Known rows, with every step that occurs
p/g: [-15.8  43.2   5.1   1.5 -16.7  -8.4   3.0  -7.0  26.6   0.0 -26.0  28.5
 -30.1   2.5  -3.1  20.7 -18.5 -16.3   4.6  -0.3  -4.7 -12.3  -7.1 -15.4]
r/k/p/g: [-35.6   1.9   7.2  10.3  -0.7 -15.5  -5.3  -7.2  30.2   9.3 -24.7  21.2
 -29.7  32.7 -16.1  21.9 -11.8 -16.0  -8.3   8.7 -10.7  -3.2   1.2 -10.0]
g/p/k/r: [  1.1  46.9   3.1 -16.6  10.1   9.7  14.6 -38.4  20.4  -6.1  -3.3  39.5
   2.8   2.7 -27.7  15.8 -11.6  -4.2  24.0 -26.8 -30.1 -29.1 -11.6 -16.6]
r/z: [-13.6  19.9  -2.9  13.3 -21.5   1.9  15.2 -16.5  38.0   0.2 -27.4   8.8
 -15.3   6.1 -31.7  24.0 -22.3  -5.2 -15.4 -18.9 -16.5 -13.3  -4.0   1.2]
z/b/k/r/g/q: [  5.2  61.5  21.2   0.3  27.3   3.3  18.0 -52.3  49.4  -7.6  -3.2  25.6
   0.9 -22.2  19.7  17.7 -31.5   7.3 -13.2 -42.3 -29.9 -16.5  29.2  -3.6]
r/k: [-13.3  18.4   9.1  19.6 -17.0  -4.9   8.4 -26.1  22.6   1.2 -33.2  19.5
 -20.4  28.7 -29.8  26.5 -18.1  -3.6  -2.0 -11.8 -21.1  -4.2  14.0   1.3]
z/p/k/r/g: [ -2.0  25.8   8.6  -3.4  12.8  -0.5  13.2 -61.5  40.6 -24.7   6.1  22.5
   6.9   2.2   6.4   2.3 -20.6  24.2  10.8 -38.9 -35.1 -32.9   7.2  -9.8]
k/b: [-21.4   0.0  10.2   2.9 -25.1 -13.2   3.4 -18.0   7.1 -19.1 -15.0  29.3
 -26.9   2.2   2.5  34.1 -29.3 -11.2   0.5 -16.4  -7.3 -19.2  16.2  -0.1]
k/r/z: [  4.5  21.3  -3.5  -6.1  -5.1  -4.9   7.6 -12.1  47.0   1.0 -19.7  14.7
  -2.9   1.5 -24.2  18.3 -20.2  -2.0  -8.6 -29.4 -20.9 -19.1  -8.6 -11.4]
b/k/r: [ -3.0  38.5   9.2 -27.8   2.6 -15.1  23.0 -30.4  36.6   2.3 -13.9  32.0
   0.4 -12.9   0.0  17.2 -23.8   6.0   4.7 -28.9 -19.3 -25.3  23.0 -35.7]
r/g/p/k: [ -9.3  50.1   7.4   5.5  -2.6  17.7  23.4 -59.4  33.6  -9.8  -7.7  40.6
 -21.7  -9.1 -17.8  14.3  -3.7  -5.0  15.9 -13.4 -43.3 -18.9   2.7   5.9]
r/z/p/k: [-13.0   8.9  -3.9  18.7  -6.7  17.7  17.6 -37.6  28.8 -22.9 -11.2   6.4
  13.8  29.2 -36.5  12.3 -30.2  16.6 -12.9 -31.8 -24.1 -29.9  -5.8   2.7]
k/r: [ -2.7  29.0   5.9 -12.6 -11.3 -11.7   5.7 -19.7  26.5  -1.7 -20.3  27.4
  -6.8  -5.0  -2.9  19.8 -21.9  -3.6   9.2 -24.8 -16.4 -21.1  -0.8 -20.2]
b/z/r/k/p/g: [-49.1  -9.2   9.2  30.6 -11.5 -43.1  -4.4  -2.9  32.4   8.6 -13.2  19.6
 -33.1  44.1  -5.4  15.7 -23.8 -23.6  -0.7  11.7  -4.8   4.5  20.2  -4.2]
z/r/k/p/g/q: [-29.6  10.6   6.7  39.9  10.0  -5.2  -9.1  -5.4  24.6  22.1 -15.3  23.1
 -24.9  30.6 -11.2   9.3 -36.5 -18.2 -11.9  27.9 -27.1  24.0 -13.1   4.0]
z/r: [-24.4  33.5   6.6  17.9 -25.0 -11.6  10.5 -18.8  11.5  10.3 -23.4  23.2
 -22.6  15.1  -3.5  19.9 -36.9  -5.7  -2.7   4.9 -23.8  -4.1   2.6  -0.1]
k/b/z/p/g: [-29.5 -10.4  11.0  10.9 -20.8 -33.8 -10.8   0.9  20.1 -43.1  -6.2  11.9
 -27.8  17.8  22.2  16.9 -33.8 -19.2   7.9 -29.2  24.8 -23.7  23.7 -12.2]
p/k/r: [ -1.3  23.8   6.4 -12.7   0.3  -1.9  14.6 -45.7  21.4  -6.4  -1.6  45.1
  12.4  -1.1 -12.7  20.9 -21.6   5.6  15.3 -29.4 -22.1 -35.9  -7.7 -11.7]
z/b/k/p/g/q: [-32.5  32.7  15.0  10.4  25.3   1.5   5.0 -12.6  26.3  -1.0  -7.8  26.7
  -8.3   2.0  10.4  22.4 -36.4 -10.3 -26.8 -10.3  -3.0 -16.8  15.7 -15.0]
b/z/r/g/p/k: [-25.5  38.9  12.9  26.4  -8.3 -10.6  25.3 -55.8  37.5  -6.4   3.7  40.5
 -21.8   1.8  -3.7   8.8 -17.9 -14.0  20.8 -13.3 -35.0  -9.7  19.5  12.0]
z/b/g/q: [ -8.0  49.7  18.1  27.7  -3.8  23.7  -5.3 -19.5  11.1  -8.8  -9.2  10.4
 -19.4  19.7  -2.1  20.0 -22.3 -12.8  -8.5 -27.2  -0.3 -14.0  -1.7  25.9]
k/p/g: [-39.1  10.5   1.7  -1.2  -6.9 -15.7  -1.5   0.0  25.9   1.1 -20.5  31.8
 -27.9   5.6   2.5  24.0 -18.4 -20.6  -5.2   8.8  -4.5 -12.7  -5.7 -21.4]
b/z/p/k: [-28.4  -5.7   6.1  20.5 -13.1 -13.3  17.4 -43.6  18.1 -35.2  -7.3  25.7
  13.4  16.0  -6.1  14.5 -32.7   9.6  13.3 -45.3   1.3 -40.5  23.8  -5.9]
z/r/k: [-19.4  23.1  13.4  32.4 -17.5  -9.7   7.3 -26.2  17.2  14.7 -30.2  13.8
 -23.6  42.2 -24.6  19.6 -31.1  -4.5  -5.8   5.8 -35.2   7.3   6.7   8.1]
z/p/k/b/g: [-16.8  -0.6  15.5   3.8 -11.0   8.4  -0.9 -41.0  -4.2 -39.7  18.5  13.2
 -11.0  40.4   0.9  12.6 -17.3   2.7   9.3 -27.8  -0.8 -37.3   4.4  12.1]

Rows
[-19.6  -8.1   9.5  29.8  -6.3 -17.8 -11.9  -0.4  18.1 -38.1  -1.0  20.0
 -17.2  -0.4  24.0  13.7 -44.4 -20.2   4.6 -31.3  15.9 -13.1  17.1  -6.5] => k/b/z/p/g/q
[-35.0  24.1   8.3  -2.8  14.0  -6.4   8.1  -8.4  49.5  -5.3 -12.3   2.6
 -17.6  26.5 -12.1  27.1 -20.5  -8.9 -41.3 -14.9  -1.6 -23.9  16.8 -16.5] => r/z/b/k/p/g
[ -3.5  38.6  11.2  19.9 -11.8  18.8   2.7 -18.5  15.2   2.3 -11.7  26.7
 -17.4  -0.8  -6.0   9.9 -20.8 -15.6   5.0 -14.2 -12.5  -5.5  -6.0  15.9] => b/g/q
[  3.3  58.3   5.5 -14.8   1.9   1.6  10.1 -31.7  49.8  -1.3 -16.5  27.4
 -26.2 -15.6  -2.6  12.0  -1.6 -11.4  17.1 -22.7 -34.3  -9.9   4.6 -12.9] => k/r/g/p
[-10.9  -3.1   5.1   0.6  -0.5 -21.5  10.1 -41.2  25.5 -31.8   5.1  26.2
  22.6   9.8  -5.1   8.4 -31.1  15.4  20.5 -55.5  -3.0 -42.7  18.8 -15.5] => b/z/p/k/r
[-16.3  59.2   9.2  18.8  -2.7  12.8  24.0 -57.3  30.5   4.8  -0.5  35.2
 -25.4   6.1 -10.0  10.5 -15.8  -5.8  11.9   5.7 -53.5  -5.8  -2.8  11.5] => z/r/g/p/k
[-28.7  19.0  18.5  21.1 -20.0 -28.8   8.3 -25.5  31.1 -15.6  -0.7  25.1
 -49.2   0.7  16.1  19.2 -24.4 -27.7  12.4 -12.8 -18.0  -0.4  36.7  11.3] => k/b/z/r/g/p
[ -0.8  -5.2   7.6  27.1   4.2  30.0  -3.5 -32.0  14.0 -33.0  23.4   6.6
   2.0  30.0 -16.7   6.0 -28.4   1.0 -11.5 -37.0 -17.1 -21.3 -14.0  31.0] => r/z/p/k/b/g/q
[-25.6 -18.5  13.9  21.7 -11.5 -30.3 -11.0  -7.4  23.5 -39.2  -8.0   2.4
 -32.4  44.4   2.7  18.7 -26.6 -15.4   4.6 -30.1  16.8 -12.5  29.1  -4.1] => r/k/b/z/p/g
[  8.2  48.1  14.4  -7.7  18.1   1.4  22.3 -49.0  56.3   2.5  -3.0  42.6
   1.6 -42.6  19.5   5.5 -30.7   7.1  -0.9 -27.4 -36.8  -8.2  20.5 -14.2] => b/k/r/g/q
[-20.2  37.7   0.5   7.4 -10.5  -3.1   1.2  -5.4  21.2 -18.4 -24.8   6.0
 -22.3  15.9   0.1  10.5 -30.0  -4.9  -0.7  -7.4  -0.3 -13.1  -6.5 -20.8] => z/p/g
[  9.9  40.4   8.6   8.5   7.6   1.6   6.6 -35.3  46.5   1.0 -10.3  40.3
  -6.6 -34.6  13.0   8.1 -25.6  -2.2   5.8 -26.5 -37.8  -3.1  -0.7   3.2] => k/r/g/q
[-11.8  -1.7  22.7   9.5 -20.9  -6.2  -8.5 -20.0  11.1 -14.2  -4.1   9.6
 -42.4  50.4 -11.1  21.7  -3.5 -17.6   5.2 -13.7  -7.3 -10.0  15.1  20.8] => r/k/b/g
[-27.9   6.0  13.7  21.3 -14.3 -18.7  13.2 -36.0   4.4 -20.2  15.4  35.3
 -18.1  18.9  -7.9  23.7 -31.9 -21.3  18.2 -15.8 -13.1 -22.0  19.4   9.3] => g/p/k/b/z/r
[  0.7  33.7   3.9   3.8   1.7  -2.0   0.6 -13.8  38.2  -9.5 -18.2  -3.2
  -5.3  23.4 -22.6  29.8 -22.4  -0.4 -21.8 -44.9 -10.7 -24.3  -0.2  -0.6] => k/r/z/b
[-10.4   2.4  12.2   3.8   3.6 -22.9  15.4 -56.0  46.8 -35.7  11.5  27.7
  11.1  -2.7  13.1   3.6 -19.6  17.2  19.9 -52.2 -11.8 -35.5  26.1 -10.1] => b/z/p/k/r/g
[-10.5  28.8  19.8  16.5 -14.9   3.5  -9.1 -14.8   4.3   0.2   0.2  -0.9
 -58.0  62.8 -21.5  14.6  -5.7 -31.1   8.2   7.6 -23.7   8.7   3.4  20.4] => z/r/k/b/g/p
[-19.5  46.4  19.0   1.3  -3.9  -3.9  21.8 -34.6  17.7 -11.8 -22.2  14.8
  -7.2  14.0  -4.5  34.1 -32.3   5.2 -17.7 -29.8  -4.3 -31.5  34.4 -14.3] => z/b/k
[  6.9  52.4   9.0 -21.8   8.2  18.9   4.7 -34.4  20.9  -5.0   9.6  32.7
  -9.7  18.3 -22.0   6.9   8.1 -12.0  32.5 -24.6 -20.7 -30.7 -17.2  -3.0] => b/g/p/k/r
[-42.2  32.5  16.9  -8.2  12.7 -12.4   9.7 -14.3  30.2  -6.3 -10.9  20.0
 -20.2  20.3  11.6  28.8 -24.6  -9.7 -26.0  -9.3   2.0 -29.4  23.7 -23.8] => z/b/k/p/g
[  4.2  32.9  -5.1  -5.5   8.1  -3.3  -5.4   4.7  48.5 -13.1 -16.1  -6.6
  -9.3  22.0 -11.0   5.6 -21.4  -1.4 -11.1 -25.5  -7.3 -15.7 -21.5 -26.5] => k/r/z/p/g
[  2.5  30.2  11.9  -9.6   5.7  -4.6  16.7 -65.5  42.8  -9.6   2.5  46.3
  -0.8 -13.5   3.1  12.8  -9.4   7.8  17.0 -27.1 -36.9 -29.2   2.9  -0.6] => p/k/r/g
[ -2.6  56.4  20.4 -16.4  15.7  -9.4  20.2 -54.1  51.9 -11.5  -6.3  18.1
 -12.8  -5.7  18.1  19.3 -17.0   9.9 -10.2 -41.7 -20.1 -30.2  39.8 -12.3] => z/b/k/r/g
[-12.2  40.5   4.4   4.8  -5.7  19.5  21.6 -39.5  13.5  -6.9 -13.4  40.4
  -9.6   7.2 -33.2  23.3 -14.3  -7.1  16.6 -14.8 -26.8 -25.8  -3.7  -2.5] => g/p/k
[-49.8 -28.0   9.8  37.0 -16.5 -42.0   9.1 -15.2  27.3   8.4 -15.7  17.2
 -17.3  38.9 -11.7  18.9 -32.6 -11.6  -5.2  -1.2 -16.2  -0.9  32.9   0.7] => b/z/r/k/p
[-30.6 -19.4  14.6   9.3 -31.5 -36.1   3.7 -18.2  12.3 -27.3  -7.9  35.7
 -23.0  -1.7   9.3  34.2 -30.7 -19.8   7.1 -35.1  11.9 -26.7  36.6   0.5] => k/b/z
[-32.7  21.1  15.1  30.4 -26.2 -35.7  17.3 -35.8  41.5  -0.7 -13.9  29.5
 -30.3  -5.6  17.9  12.3 -30.3  -9.2   5.8  -8.9 -21.1  -2.6  32.3   9.2] => b/z/r/g
[-11.3  58.1   6.4   4.8 -11.1   7.8  16.4 -30.2  40.9  -1.6 -26.9  25.0
 -35.4 -13.5  -6.6  18.6  -6.6 -14.8   6.5 -11.5 -32.4  -3.3   7.5   0.7] => r/g/p
[ 14.2  36.5  -7.6  13.0  18.4  10.9  -8.5   2.9  49.8 -10.2 -10.8   0.9
   0.8   3.3 -12.4  -3.7 -35.7  -5.1 -11.8 -28.6 -14.6  -1.2 -28.1 -14.6] => k/r/z/p/g/q
[-35.7 -10.4  16.9  24.1 -32.1 -42.7   5.3 -16.1   9.5 -14.0  -3.2  26.3
 -26.7  13.0  15.5  25.1 -40.9 -19.2   6.5 -14.9   2.2 -12.2  31.6   6.5] => k/b/z/r
[ -4.9   2.1  15.7  22.2   2.0  24.1  -4.9 -40.8  -5.0 -36.2  23.5  22.0
   0.1  23.5   2.2   6.0 -33.5   1.1   4.3 -31.7  -9.4 -26.4  -4.0  18.1] => z/p/k/b/g/q
[ 10.3  61.3   8.8  -6.4   8.7  20.0  -7.6  -4.1  38.1  -9.7  -6.4 -14.5
 -27.3  40.5 -31.4  16.1   9.6 -20.4  -4.2 -41.2  -8.3 -22.0 -10.5   5.9] => k/r/z/b/g/p
[-12.0  31.0  -6.2  10.7  -8.0   4.7  -0.6   1.1  41.3 -17.1 -23.0  -9.3
 -20.9  25.7 -16.4  10.1 -26.2  -2.8 -19.2 -14.6  -6.2 -12.1 -12.9 -10.5] => r/z/p/g
